Each row was made from one walk, in order. Every step used is in the known rows, and no mark comes twice. Write each row's walk.
Known rows
piritub, situv, lopok, bupak: [-41.4 -16.2 -10.6  -8.5  11.1   6.4  -0.3   7.8  17.6 -18.9 -25.5  10.2
   5.2  31.4   9.8 -21.2   3.7 -14.1]
pezo, situv, lopok: [-17.4  -6.0   3.4 -18.9  -9.8 -14.1 -12.0  15.0  -4.2   2.6  -5.3  29.4
   0.0  23.1  -1.1 -15.5  49.3  17.4]
tuvun, pezo, situv, bupak, piritub: [-21.3  32.5 -12.9   0.2   5.0  -3.0  15.5  -0.8   4.4  10.0  -2.1  43.3
   1.8   8.2  -3.7  15.0  43.4  35.9]
situv, bupak, lopok, piritub: [-51.0  30.7 -13.5   8.7  12.6 -21.4  16.6 -29.5  -8.0 -41.5  -9.0  24.4
  25.1 -17.5  -7.9 -13.4  19.6  -3.9]
tuvun, pezo, situv, lopok: [ -3.9   9.9   2.9 -15.7  -6.6  -3.1   1.6  -2.9  20.3  12.0 -15.3  50.1
 -13.0  23.3   0.2   1.5  66.6  25.8]
bupak, lopok: [-22.0   3.5   8.3   7.9 -10.9  -4.3  15.6  -8.7  -0.2 -13.7 -11.8   5.9
  25.0 -30.4  11.5  17.6 -12.2  12.0]
lopok, piritub, bupak: [ -8.7  11.2 -33.3  -2.1 -13.2 -16.3  24.6 -37.2   4.1 -12.5 -37.8  33.2
  -0.3 -25.9 -13.3  -3.6  35.7  -2.2]
pezo, situv: [  8.4  -4.0   0.0  -7.0 -19.7  -7.0   0.3  20.2 -12.7  14.9  -1.1  17.9
   9.7   4.0   3.6  16.8  30.6  20.1]
tuvun, pezo, situv, bupak: [  2.3  27.8  -2.8 -10.5   2.9  -6.4  10.8  -5.9  18.9  10.4  -2.7  41.9
   1.0  22.4  -8.1  14.9  59.2  25.9]
piritub, bupak: [  4.5  -3.5 -12.8 -17.5 -17.8 -10.5  19.9 -20.9  19.4   3.2 -28.9  11.4
   3.3 -17.2 -11.8   6.3  14.6   9.3]
situv, tuvun, pezo: [ 23.4  -3.6   1.3   1.4 -22.3  23.2  18.5 -15.3  33.8  23.4  -5.6  24.0
  15.8 -16.0   7.4  42.1   8.4  15.8]
situv, bupak, lopok: [-41.2  19.8   4.1  -2.4  10.6 -16.6  12.7 -14.6   4.7 -29.3   1.8   5.7
  28.2  -8.6  -5.5  -4.4   0.6   3.9]
tuvun, pezo, situv: [ 20.7  13.9   0.9  -4.0 -15.8   3.1  12.9   1.2  15.0  22.8 -11.6  40.4
  -2.6   7.3   4.4  31.9  50.8  30.2]
pezo, situv, bupak, lopok, piritub: [-36.5  24.3 -11.7   1.1  -7.6 -25.6  16.9  -6.0 -17.8 -21.9  -9.1  40.5
  32.9 -12.0  -2.5   5.8  47.8  18.2]
piritub, situv: [ -4.6 -11.8 -11.2   9.0   4.2  26.9  -0.8  -1.8   1.7 -13.5  -2.5   0.3
  -6.4  19.5  -0.1   4.0 -17.5  -8.2]
bupak, situv, tuvun: [ 22.5  -9.6   1.4  -8.4 -16.4  -3.3 -12.3   4.6   0.0  44.2   8.8  14.3
  22.1 -11.3  -4.5  -0.2 -25.2   1.1]
lopok, bupak, piritub, situv, tuvun, pezo: [-28.6  -5.8 -23.2  17.7 -13.4  26.9  35.5   9.9  21.7  15.4 -30.0  22.8
  34.5 -23.0  29.5  45.5 -23.5  15.5]
bupak, piritub, situv, lopok: [-60.6  -5.8 -23.6  12.2  15.6  21.2  -5.0   0.7 -12.8 -24.8  -3.7  11.9
 -14.4  13.6   2.7 -27.1 -20.6   3.5]
tuvun, pezo: [ 10.4  15.9  -0.1   2.5   4.3   9.7  11.5 -16.8  25.2  11.0 -11.2  25.1
 -11.5   3.2   1.6  15.3  21.6  11.7]
tuvun, pezo, situv, lopok, bupak, piritub: [-37.5  14.0  -9.2  -9.0  -5.8 -11.4  17.3  13.4  13.8  17.6 -32.5  53.2
   6.9   1.1  19.1   8.2  54.9  35.3]

Write each row's walk
[-19.1   4.0 -17.9  28.4 -22.6  29.7  35.5 -36.7  15.9 -20.9 -29.9  46.0
  28.5 -37.3  14.5  44.7   1.5   8.1]	bupak, lopok, piritub, situv, tuvun, pezo
[ 31.2   0.2 -11.9 -23.0 -29.0  -7.0  17.0 -29.1  37.2  52.8 -28.5  42.8
  14.0 -24.2 -15.1  18.2   8.1  18.6]	piritub, bupak, situv, tuvun, pezo
[ 18.0  14.3 -32.1  -7.1 -23.9 -11.2  23.2 -44.6  21.5  32.2 -38.4  63.7
   7.8 -33.7 -15.5   8.5  33.1   7.1]	lopok, piritub, bupak, situv, tuvun, pezo
[-23.0   2.2 -23.6 -22.5 -21.0 -26.9   8.5 -13.8  -1.8  -7.9 -36.3  56.3
  -1.0   0.6 -12.0 -19.9  77.3  15.3]	pezo, situv, lopok, piritub, bupak
[-25.6  14.4 -15.4  -9.5  18.0 -28.2 -27.4 -15.6 -16.5   7.7  -8.0  40.9
 -15.3  15.7 -16.5 -66.1  24.7 -17.5]	bupak, situv, lopok, piritub
[ 20.8 -20.8   2.7  -6.4 -43.5   6.0   6.7  21.8  -0.1  28.0   1.8  20.5
  34.2 -13.3   8.6  42.6  19.3  26.0]	pezo, situv, tuvun
[ 14.8   2.0  -0.8 -10.7 -14.9 -11.5  13.3   8.2  28.8  57.7 -24.4  32.0
  38.2 -17.2  13.7  22.8  -2.9   7.6]	lopok, bupak, situv, tuvun, pezo
[ 15.2 -13.5  -9.3  10.8 -17.0  47.3  16.1 -14.6  33.1   8.4  -7.5  21.3
   8.7   4.7   7.1  41.2 -10.6   6.6]	piritub, situv, tuvun, pezo
[-27.0  -6.9 -19.2  25.6 -23.7  23.1  26.7 -23.8  -2.6 -28.9 -21.5  27.8
  37.2 -40.1  14.3  32.9 -14.6  -0.5]	bupak, lopok, piritub, situv, tuvun
[  3.6   0.5 -30.9  23.2 -13.0  37.1  20.2 -30.4  16.1  -8.3 -19.5  42.1
   3.4  -6.2   4.2  27.5  12.7  -5.9]	lopok, piritub, situv, tuvun, pezo
[-18.8  -6.4 -24.9  26.1 -11.2  46.9  21.4  -6.9   9.8   6.8  -7.3  22.9
   9.6 -15.7  13.0  37.3 -31.2  20.5]	bupak, piritub, situv, tuvun, pezo
[ 30.8   4.0   1.8  -5.2 -12.8   5.0  -2.5  -8.7  19.3  54.8   0.3  35.0
  11.6  -9.9  -4.0  14.3  -5.8  10.5]	bupak, situv, tuvun, pezo
[-37.4   6.1 -19.5  27.3  -6.3  12.7  21.4 -24.5 -10.1 -39.3 -24.8  26.1
  17.9 -25.8   9.2  13.0  -6.8  -4.3]	bupak, lopok, piritub, situv
[-40.8  -6.1   0.5 -21.2   8.4 -22.5   0.1   9.9  16.6  -5.5 -25.3  12.4
  12.2  12.5   9.5 -27.6  25.6  -5.3]	situv, lopok, bupak
[-43.0   7.3  -8.0   7.8  13.2  11.6  11.7 -15.3   7.2 -37.8  -0.5   4.4
  19.0  12.8  -4.5  -1.5 -16.7  -3.1]	piritub, situv, bupak, lopok
[-51.9  -4.6  -9.7 -13.1 -10.2 -24.3   5.4  32.1 -10.7   8.8 -23.2  32.1
  23.0  -0.1  17.5  -7.8  35.9  25.9]	pezo, situv, lopok, bupak, piritub
